Every row comes from one small tree of marks. The marks that hang from a mark follow it in brackets, in alphabetical order. Every link used is in the known rows. Which tree was each row made from?
In the rows, zero is written as 128.
Known rows:
naloz(pavib(nimek)): [125 132 124 139 107 139 117 109 134 127 150 155 121 155 121 146 125 118]
ziroz(gubob nimek(maba meraz pavib(naloz))): [ 76 133 118 156 119 119 188 118 189 136 191 145 149 103  80 131 142 152]
zuba(naloz(pavib(nimek(maba ziroz)))): [123 140 138 163  70 151 120 110 183 130 133 163  88 154  80 175  87 118]
nimek(maba meraz pavib(naloz) ziroz): [ 96 136 140 123  49 133 136 134 218 143 114 140 166 113  61 173 110 144]
zuba(naloz(pavib)): [122 134 131 145  86 133 134 122 128 125 144 156 124 153  95 128 136 123]
nimek(meraz pavib ziroz(gubob)): [ 97 124 142 119  50 114 171 133 141 141  96 120 182 114 101 100 174 132]
zuba(naloz): [129 134 129 158 109 132 135 126 134 125 142 147 122 131  92 122 124 125]
nimek(maba(gubob) tiren ziroz): [121 143 141 125  88 134 157 129 203 136  61 107 108 118 120 199 110 131]
pavib(naloz nimek(maba tiren ziroz)): [103 137 117 162  82 144 110 118 236 133 114 159 107 130  66 218 105 135]
naloz(pavib(nimek(meraz))): [120 130 129 133  99 135 134 105 152 133 164 151 162 151 100 134 145 118]
ziroz(gubob nimek(maba meraz pavib)): [ 97 129 134 141 123 123 193 113 167 140 181 128 141 101 111 119 149 145]
zuba(naloz(pavib(nimek(maba meraz tiren)))): [123 137 138 152  78 142 135 104 196 135 164 168 141 150  65 170 151 119]
naloz(pavib(nimek(maba(gubob) meraz tiren))): [118 143 134 131 103 136 153 104 199 137 141 142 149 144 102 186 141 118]
maba(gubob nimek(meraz pavib tiren ziroz)): [116 145 143 148  38 124 226 143 149 138 135 114 197  91 100 131 184 124]
maba(gubob nimek): [123 145 126 169 139 127 199 142 120 122 174 118 127 108 139 126 115 118]
naloz(pavib(nimek(ziroz))): [121 132 130 139  72 142 121 111 148 129 117 146 117 154 113 153 115 119]
pavib(naloz nimek(maba(gubob) meraz ziroz)): [ 92 150 119 172 102 137 152 116 245 133 135 141 140 123  54 193  62 128]
maba(nimek): [128 129 130 154 127 132 166 141 118 126 189 132 126 112 131 120 138 125]
nimek(tiren): [129 126 127 120 106 126 132 128 141 131 112 130 143 125 122 144 179 130]
zuba(naloz(pavib(nimek(tiren)))): [127 136 127 163  74 140 128 108 148 127 150 172 126 155  82 151 159 116]
naloz(pavib(nimek(meraz tiren ziroz))): [117 129 134 126  45 136 141 107 176 138 118 144 172 147  88 155 176 123]
nimek(maba meraz): [122 130 144 113 134 133 138 123 193 140 146 122 147 121 105 155 117 133]
maba(gubob nimek(pavib(naloz) ziroz)): [ 99 151 122 178  63 128 199 151 141 125 144 134 144 100  99 142 109 128]

Which tree is each row?
[100 133 106 161  98 128 135 113 201 133 164 165 187 129  52 159 171 128] | pavib(naloz nimek(meraz tiren))
[102 135 123 138  42 129 128 139 152 131  94 145 147 121  84 145 123 140] | nimek(pavib(naloz) ziroz)
[120 133 138 127 113 143 125 105 187 137 166 150 136 150 102 168 117 122] | naloz(pavib(nimek(maba meraz)))
[ 98 129 137 131  87 134 142 110 194 137 129 140 125 149 101 161 123 124] | naloz(pavib(nimek(maba meraz ziroz(gubob))))
[106 150 122 137  92 126 147 134 193 134 107 143 137 115  97 199 130 135] | nimek(maba(gubob) pavib(naloz) tiren)
[103 134 125 157  81 125 180 146 145 132 210 153 194 102  78 116 166 134] | maba(nimek(meraz pavib(naloz)))
[ 75 132 117 166 104 129 140 119 237 135 140 151 131 129  57 173 100 133] | pavib(naloz nimek(maba meraz ziroz(gubob)))
[101 124 142 139  36 117 208 146 141 140 145 127 189  98 102 111 225 132] | maba(nimek(meraz pavib tiren ziroz(gubob)))
[ 99 128 134 134 103 122 197 112 178 143 166 131 156  99 105 133 195 148] | ziroz(gubob nimek(maba meraz pavib tiren))
[126 131 123 133  89 137 120 107 144 130 136 156 133 154 117 159 166 119] | naloz(pavib(nimek(tiren)))
[130 134 136 135  98 140 159 111 168 138 155 138 119 103 118 166 150 144] | ziroz(nimek(maba pavib tiren))
[107 126 136 146  47 122 189 149 122 134 127 131 142 103 124 123 204 128] | maba(nimek(pavib tiren ziroz(gubob)))
[117 125 141 110  51 124 158 126 180 141  89 115 190 118  88 139 190 135] | nimek(meraz tiren ziroz)
[127 140 134 165 102 149 116 108 171 127 163 170  92 155  87 169  96 117] | zuba(naloz(pavib(nimek(maba))))
[ 99 135 107 168 117 130 131 114 189 129 180 162 172 131  56 145 124 128] | pavib(naloz nimek(meraz))
[117 143 131 145 130 131 206 106 204 138 164 114 152 100 101 161 139 140] | ziroz(nimek(maba(gubob) meraz tiren))
[108 137 110 163 122 141 106 115 221 131 152 168 111 133  75 209 118 130] | pavib(naloz nimek(maba tiren))
[ 74 130 107 172  89 120 150 120 197 131 138 151 159 130  54 136 132 130] | pavib(naloz nimek(meraz ziroz(gubob)))
[123 146 137 156  47 129 208 146 130 132 120 119 151  97 124 144 162 124] | maba(gubob nimek(pavib tiren ziroz))
[104 128 119 155 117 119 184 117 107 129 164 133 124 108 131  96 158 140] | ziroz(gubob nimek(pavib))
[ 95 137 122 161  92 141 125 115 244 136 145 153 139 128  50 190  81 133] | pavib(naloz nimek(maba meraz ziroz))
